Every row comes from one small tree of marks. Brackets hold a mark, then the marks that hang from it, in the order of their numbers. Every link used is in the known rows. Which tree was each row made from?
Known rows
{z_279 z_589}: -15,-3,-19,-6,14,-1,-32,-5,2,8,-16,24,-9,-1,3,10,-31,14
{z_17 {z_583 z_275 {z_279 {z_589 z_432}}}}: 27,30,10,0,55,-9,-38,-5,-22,3,-57,-7,-31,9,23,24,-27,38
{z_279 z_333 z_583 {z_589 z_275 z_432}}: -55,43,-14,-11,37,30,-76,19,-10,47,-64,49,3,29,25,0,-44,53
{z_17 {z_583 z_275 z_279}}: 42,37,8,-17,49,-25,14,-35,-44,-13,-8,-18,-33,-4,26,23,-22,21
{z_279 z_583 z_589}: -38,11,-31,3,37,8,-46,-15,-17,-8,-6,39,-16,17,8,18,-11,19
{z_589 z_279 z_432}: 38,10,13,15,16,-2,-37,-20,49,44,-50,10,7,31,13,-55,-9,12
{z_583 z_17 z_275}: 37,7,13,-44,32,-15,16,-26,-16,-41,-15,8,-1,16,19,3,-60,3
{z_17 {z_583 z_275 {z_279 z_589}}}: 15,33,-4,-14,46,-17,-20,-16,-53,-18,-20,-7,-38,0,20,40,-25,32
{z_275 z_583}: 0,18,-22,26,27,0,12,-37,-20,6,-8,-2,-19,-24,22,2,-22,18
{z_211 {z_583 z_17 z_275 z_279}}: 66,31,18,-19,24,-28,7,-36,-49,-44,-9,3,-7,48,18,1,-9,43
{z_279 z_333 {z_589 z_275}}: -41,33,-16,-34,4,14,-43,15,-22,44,-35,32,5,3,17,7,-62,43
{z_211 {z_583 z_17 z_275}}: 33,29,19,-22,21,-20,12,-33,-36,-32,-10,18,1,29,8,12,-32,33
{z_583 z_17 z_275 {z_279 {z_589 z_432}}}: 53,1,16,-22,42,-8,-41,4,-6,-35,-63,8,-9,47,22,-7,-42,31
{z_17 {z_583 z_279}}: 20,27,-3,0,38,-31,-3,-40,-13,-1,7,-20,-25,-7,21,12,11,14
{z_583 z_17 z_279}: 47,-1,3,-23,25,-30,-7,-31,4,-39,3,-8,-3,31,23,-18,-3,6
{z_583 {z_279 z_333 z_589}}: -16,13,-35,-25,6,4,-46,9,-27,22,-18,5,-21,22,21,5,-16,52
{z_589 z_275 z_279 z_432}: 45,31,30,10,18,1,-42,-17,42,56,-65,22,24,33,19,-63,-33,13
{z_583 z_275 {z_279 z_589}}: 41,10,-10,-19,29,-2,-19,-4,-40,-15,-30,13,-24,24,17,8,-41,34
{z_589 z_275 z_279}: 32,35,16,-3,9,-7,-24,-29,12,36,-25,22,17,23,17,-47,-30,8
{z_275 {z_583 z_17}}: 0,12,-11,8,30,-13,9,-41,-17,-33,-3,-10,-11,-9,26,4,-20,8

Write each row's tree
1,50,-2,-15,36,26,-41,-7,-20,37,-59,21,-10,53,34,-30,-32,51
{z_589 {z_279 z_333 {z_583 z_275}} z_432}
11,42,15,-13,36,-8,-40,-41,-5,-22,-11,30,18,55,27,-36,-8,2
{z_589 z_275 {z_279 {z_583 z_17}}}
-21,37,-12,-58,42,8,-4,-16,-54,-34,-10,17,-12,33,34,18,-49,33
{z_279 z_333 {z_583 z_17 z_275}}
-17,47,-19,-37,33,-3,-27,2,-71,5,-23,-12,-42,0,31,46,-35,59
{z_17 {z_583 z_275 {z_279 z_333 z_589}}}
30,-5,-5,13,28,-2,-56,3,23,18,-54,11,-10,28,13,-18,-10,31
{z_583 {z_279 {z_589 z_432}}}
12,21,2,-34,55,-7,2,-34,-35,-56,-6,23,-9,33,25,12,-40,7
{z_279 {z_583 z_17 z_275}}
-27,23,-39,-7,18,3,-36,-6,-57,-25,-17,-17,-28,16,37,16,-9,56
{z_275 {z_583 z_17 {z_279 z_333 z_589}}}
-33,56,-13,-26,25,-6,-49,2,-47,31,-23,-1,-18,-1,30,27,-22,52
{z_17 {z_583 {z_279 z_333 {z_589 z_275}}}}
15,17,12,7,43,-5,-54,-34,32,-12,-34,17,7,61,25,-43,11,7
{z_589 {z_279 {z_583 z_17}} z_432}
36,23,-2,-62,23,-10,3,-10,-46,-29,-15,-12,-13,37,37,-2,-46,39
{z_583 z_17 z_275 {z_279 z_333}}
-6,21,-15,2,35,-22,-36,-20,-23,-5,-4,-10,-32,-5,15,30,8,25
{z_17 {z_583 {z_279 z_589}}}
17,36,9,35,38,7,-10,-22,5,41,-62,14,5,-11,29,-23,-47,22
{z_589 {z_275 z_583} z_432}
32,45,5,-41,12,-14,-1,-17,-66,-20,-12,-2,-10,50,27,8,-17,70
{z_211 {z_583 z_17 z_275 {z_279 z_333}}}
-25,63,-10,-16,21,16,-46,-19,-26,41,-20,32,7,43,32,-31,-19,37
{z_589 z_275 {z_279 z_333 z_583}}
27,14,8,-25,25,-19,-43,-8,-12,-30,-24,17,7,35,20,-9,-29,17
{z_583 z_17 {z_279 {z_589 z_275}}}
-5,19,-6,0,58,20,-47,0,-16,-1,-61,43,-16,30,16,12,-47,33
{z_279 {z_583 z_275} {z_589 z_432}}
11,46,16,-11,4,13,-50,1,25,81,-68,17,20,34,28,-56,-42,39
{z_589 z_275 {z_279 z_333} z_432}
14,14,-12,-45,12,-15,-14,-14,-15,-14,0,-14,-7,33,31,-12,-12,32
{z_583 z_17 {z_279 z_333}}
33,14,-12,13,34,-20,3,-42,-29,-44,-1,-23,-19,11,34,-7,3,18
{z_275 {z_583 z_17 z_279}}
-54,48,-32,1,13,25,-34,4,-54,37,-38,17,-12,-17,30,17,-56,56
{z_279 z_333 {z_589 {z_275 z_583}}}
29,10,11,16,20,-19,-62,-7,5,-14,-42,13,0,56,7,-8,20,53
{z_211 {z_583 z_17 {z_279 {z_589 z_432}}}}
51,32,19,23,45,-11,-19,-28,-4,-12,-55,-7,4,24,42,-33,-23,24
{z_589 {z_275 {z_583 z_17 z_279}} z_432}
-5,13,5,-17,61,7,-49,-3,-14,-42,-55,36,-8,44,19,13,-44,23
{z_279 {z_583 z_17 z_275} {z_589 z_432}}
24,35,13,-4,13,-21,-49,-18,-32,-21,-20,26,11,51,11,2,0,47
{z_211 {z_583 z_17 {z_279 {z_589 z_275}}}}
